Known rows, with every step that occurs
vududot, gebikuz: [ -7  14 -12   4  -5  12  -4  -8  11   3  14 -15  -6 -19  -8  10  15  -8
  -4  -6  47   1   1  -7  -5 -20   4   3 -23]
soni, votef: [ -9  13 -12   4   8  31  15  -5   8  -7  20  -6  -1  -7 -16   5  15 -22
   8  10  50   3   2   0 -10  -2   5   1 -25]
gebikuz, gufat: [ -4  28  -6  -1   5   1   2  -8   3 -12  25  -4  -1  -4  -8 -22   4  -7
   6   2 -12  -2  13  -7   0  -9   2   8  -7]
votef, soni: [ -5  -9 -19  -2   1   9   2  -7   6   0  26   1   3 -23 -12 -23   8 -28
   2  -7  61  -2   7 -13 -11 -12   1   5 -14]
gali, gebikuz, gufat: [-18  42 -10  -2   3  10  -5 -24   5  -5  43 -15   8 -13  -7 -31   1  -8
   3 -11  31   1  16  -2   2  -2  -3   2  -1]
votef, soni, memanan, gebikuz: [ 12 -18 -22  -4  -1   3  -5 -11   6  12  21  10   2 -32 -33  -7  10 -30
  -1 -11  63   1   5 -17  -1  12  21   8 -19]
memanan, gebikuz: [  0 -15 -21   3  -7   1  -9 -10   8   8  12 -11  -1 -21 -22   7   9  -7
  12   1  34   6  -1  -5  -7   8   7   5  -6]
katu, gaven, soni, dipa, gebikuz: [  5   2   6  -3  -1 -24   8 -26  26  26  42  54  -1  -9 -21  -3  13 -24
   0   8 -32   7  -5 -21 -19   9  47  -2 -15]
gali, gebikuz, vududot: [-25  28 -15   0 -17  24  -4 -17   3   1  43  -4   6 -21 -20 -16   3  -9
  19 -24  62   9  10  12  -6  12  -3  -4 -13]
gaven, soni, votef: [-15  -7  -8  -3  15  21   8   6  13 -12  45   5  -2  -2  -6   9  15 -16
   4   7  60   6  -1  -3 -15 -14  11   3 -25]
gaven, soni, memanan, gebikuz, votef: [ -2 -19 -11  -9  -3 -13   2  -7  11  -5  40  13  -1  -4 -28  14   8 -14
  20  -9  45  13   0  -6   0   8  29   9 -22]
dipa, gebikuz, pamu: [ -9  17 -18   1  -5  -2   2  -5   8  26  31   9  -5 -18 -23   4  -2  -3
  19  16  53   5  24   6  -5  -3  18   3  -9]
katu, gaven, soni: [ -2  -1  -6   1 -14  -3  11   1  14   0  30  25  -1  -8  -3 -11   8  -8
   5  -8   8   6  -5 -13 -15  -4  15   1 -15]
gali, gebikuz: [-18  17 -15   3  -3  26  -4 -23   8   5  31 -19   8 -20 -10 -16   6 -11
   8  -9  58   5   6   8  -1   3  -1  -3   5]
gaven, soni: [ -9 -13  -9  -3   5   8  -2   4  11  -7  38   5  -1  -6  -3  -3   9  -5
   8   1  23   6   1  -2  -9 -18  10   6  -5]
dipa, gebikuz: [  0  10 -13   2   9  -7   3 -11  12  25  23   8   1 -21 -21  -6   3 -15
  20  15  -9   4   6   0  -5  -3  16   2  -6]
vududot, gebikuz, gaven, soni: [-15   8  -2  -2 -10  -7 -23 -13  16 -12  54 -11  -5 -14  -2  18  15 -10
  -6 -26  69   3  -8   4  -7 -36  22   3 -30]
katu, gaven, soni, dipa: [  1  -2   8  -1 -11   1   7 -19  21   1  29  36  -2  -1 -12  -7  18 -24
  -8  -7 -15   5  -7 -21 -16   7  36  -2 -11]
soni, memanan, gebikuz, gufat: [ 14  18 -10  -4   1  -6  -5 -12   3  -1  23   4   0 -12 -29  -6   5 -10
   3  -2  -1   0   9 -13  10  16  21  10 -12]
gaven, soni, memanan, gebikuz: [  7 -24 -11  -5   4   2 -11   1  11   5  35  12  -1 -15 -24  13   9  -9
   4  -3  33   8  -4  -7   1   9  27   8  -8]
gebikuz, gali: [ -9  19  -8   4  -6  19  20  -4   1  -6   7 -12  -1 -13 -16 -16   5   2
   4   2 -19   6   6   1  -4 -16  27  -3  -7]
katu, gaven, soni, memanan: [ 12   6   0   0 -10  10  17  -1  11  -2  27  38  -1  -8 -15  -9   8 -16
   0 -11   0   4  -4 -12  -1   9  30   2 -15]
votef, soni, dipa, gebikuz: [  1  -7  -6  -6  15 -12  -2 -32  18  29  36  27   4 -23 -31 -16  13 -43
  -2   9  19   0   7 -21 -13   0  34   2 -14]
katu, gaven: [  6  17 -10   8 -22   7  18 -12   8   3   2  16  -1 -13 -10 -15   8 -15
   8  -7  -3   2  -3 -10  -9   7  11  -2 -14]
vududot, gebikuz, votef, soni: [-17   1 -21  -5  -9 -12   8 -12  12  -5  32 -11  -3 -20 -15  -3  15 -29
   1 -21 104   3   9 -20 -13 -26   3   6 -46]

Rows
[-13 -11 -10  -4  -5 -10 -20 -13  13 -12  58  -3  -2 -10 -18  25  16 -19
   7 -13  82   8 -11   4 -14  -4  24   3 -38] : memanan, gebikuz, gaven, soni, votef
[  8   1 -12  -4   7  21   6  -7   4   1  23  15   4 -22 -23 -21   9 -34
  -1  -9  46  -4   8 -10   2   0  16   5 -14] : votef, soni, memanan
[-11  -7  -4  -7  -2  -4  11 -31  13 -10  28  10   2  -2 -27 -18  17 -43
   4 -10  46   3  10 -19 -13   0  23   2 -24] : gebikuz, votef, soni, dipa
[-15  13 -13   1 -11  -4  11 -11  12  -9  19 -19  -5  -8 -15  11  14 -14
  10 -12  67   6   4  -7  -6 -19   5   3 -34] : vududot, gebikuz, votef
[-14   1  -6  -7  -6  -9   3 -34  19  -5  34   0  -4 -11 -23   1  25 -42
 -10 -17  86   3   5 -30 -15 -14  25   2 -41] : vududot, gebikuz, votef, soni, dipa
[  0  11   7  -4  -2   8 -12 -12   7 -17  46  19   3  -5 -15  -1   8 -19
   6 -19  22   1  -3  13  10  -8  34   4 -14] : gebikuz, gaven, soni, memanan
[ -7   4 -11  -6   0  -8  -4 -25  14  29  47  26  -2 -21 -33  -9  10 -30
  -2   9  77   1  26 -14 -14   2  37   1 -16] : votef, soni, dipa, gebikuz, pamu
[ -8 -17 -11  -4 -14 -21 -29 -15  12  -4  50  -5   0 -15 -16  12   8  -9
  10 -20  51   8  -9   4  -7  -9  24   5 -16] : memanan, gebikuz, gaven, soni
[-13  12  -2  -6  13 -17  -6 -13  17   5  67  12   1  -9 -16  13  10 -28
  13   1  48   6  -4   8 -12 -18  32   1 -38] : dipa, gebikuz, gaven, soni, votef
[  0  30  -8  -3  14 -24   3 -13   9  16  36   7   1 -13 -19 -20  -2 -12
  15  15 -27  -1  16  -8  -1  -9  14   7 -11] : dipa, gebikuz, gufat
[ 15 -11 -10  -1 -17  -9   6  -4  13  10  29  33  -1 -17 -24   6   9 -12
   2 -12  16   8  -8 -20  -4  20  35   4 -19] : katu, gaven, soni, memanan, gebikuz
[ -9   2  14  -5  -4  -1 -21 -29  17 -15  49  18   1   4 -13   1  17 -24
  -1 -15  10   3  -8   4  -6 -10  41  -1  -9] : gebikuz, gaven, soni, dipa
[ -9   1   7  -8  13 -13   9 -19  19  20  43  25  -1  -9 -24  -4  11  -7
  -2  16 -53  11   3 -11 -14 -14  63  -5  -7] : gaven, soni, dipa, gebikuz, gali
[-11   1   0  -2  -6  -4 -17 -12  10 -15  49   4   1  -4  -5  -3   8 -13
  11 -19  33   4  -5  13  -5 -22  20   3 -13] : gebikuz, gaven, soni
[-25   8  -7  -8  -3   4   2 -50  15  -4  49   0  11 -10 -23 -24  15 -45
   1 -22  91   7  11 -13  -9   8  21  -3 -16] : gali, gebikuz, votef, soni, dipa
[  8  -1 -10  -5 -32 -10   3   2   9   6  40  45  -5 -20 -35   6   7  -9
  12 -27  23  12  -4 -13 -10  30  32   2 -38] : katu, gaven, soni, memanan, gebikuz, vududot
[  6  -4 -21  -5  -8   3  10 -10   0  10  18   1   1 -33 -37 -14   7 -18
  -8  -9  27   4   7 -16  -2   1  43   1 -23] : votef, soni, memanan, gebikuz, gali
[ -7   4  -6   2  -5  10  22   2  16  -6  37  28  -4  -3  -6   1  15 -19
   2  -3  42   6  -7 -16 -22  -1  17  -1 -37] : katu, gaven, soni, votef
[ -3 -12   4  -7  19 -12  -8 -22  23  23  50  31   1  -6 -22   3  13 -20
   4  15 -16   7  -1 -11 -13  -5  40   2  -4] : gaven, soni, dipa, gebikuz
[ -3  10 -13  -6  -5  -1  13 -12  10  -6  31   2  -2 -19 -24  -3  14 -37
  -3 -23  96   1   9 -18   1 -14  19   6 -46] : vududot, gebikuz, votef, soni, memanan
[ 10  -2 -14  -5 -15  -9 -19 -27   4   2  35   6   4 -30 -34  -5   9 -38
   1 -29  74  -2  -1  -2   6   9  33   6 -27] : votef, soni, memanan, gebikuz, gaven
[ -1  11   2  -6   3 -25 -17 -47  16  19  50  24   5 -22 -32 -15  14 -51
  -1 -10  23  -2   3  -7  -9  -3  46  -1 -21] : votef, soni, dipa, gebikuz, gaven
[ -2  23  -5   2  -3 -19 -10 -27  10  15  34   4   4 -18 -21  -5   2 -23
  23  -3  -1   2   2  14   1  -8  27   0 -16] : dipa, gebikuz, gaven
[ -9   5  -2  -5   5 -27 -16 -16  16  12  61  11   4 -14 -14  -1   2 -17
  17  -6  15   5  -2  10  -6 -19  31   3 -18] : dipa, gebikuz, gaven, soni
[-10 -24 -27  -7 -12 -25   2 -16   8   1  32 -10   2 -20 -28  -7   8 -29
  18 -16  89   8   7 -19 -14   3   8   8 -31] : memanan, gebikuz, votef, soni
[ -2  -9  -4  -3   5  13  -3 -26  12   3  24  13   1 -15 -21 -19  19 -38
  -9  -4  36  -2   5 -20 -11  -1  22   2  -7] : votef, soni, dipa
[-13  25   3  -4  -3  17 -19 -29   9 -11  67   4  10 -13 -12  -9   6 -21
   3 -31  63   5  -1  23  12   0  30  -2  -6] : gali, gebikuz, gaven, soni, memanan
[ -6   9   1  -4   5 -19  12 -38  18  15  29  18   2   1 -34  -1  11 -31
  22  11 -12   9   8  -8  -8   8  36   0 -17] : soni, dipa, gebikuz, votef
[-15  15 -15  -7  -2  13  13 -31   6  -4  47   2  13 -19 -24 -30   5 -41
  11 -27 105   4  16  -3   4   8  14   0 -19] : gali, gebikuz, votef, soni, memanan
[ -6  -5 -21   0 -22  -2 -10  -3   3   7  24   0  -4 -23 -33   6   6  -4
  23 -15  39  11   3  -1 -13  19   6   3 -26] : memanan, gebikuz, vududot
[  5  -2 -16  -3 -10  -5  10 -15   5  -1  16   4   0  -9 -36   8   7 -18
  22  -9  38  10   4  -3   6  20  23   6 -22] : soni, memanan, gebikuz, votef
[ -3  11   6  -6 -14 -24   7 -17  22  23  53  62  -3 -12 -33  -3  11 -21
  11  -8 -24  11  -1 -19 -24  17  44  -5 -32] : katu, gaven, soni, dipa, gebikuz, vududot
[  2   6 -14  -9  10 -19  20 -18  10  15  40  28   5 -19 -36 -19   2 -43
  20  -2  45   3  15 -11   0   1  28   6 -31] : dipa, gebikuz, votef, soni, memanan
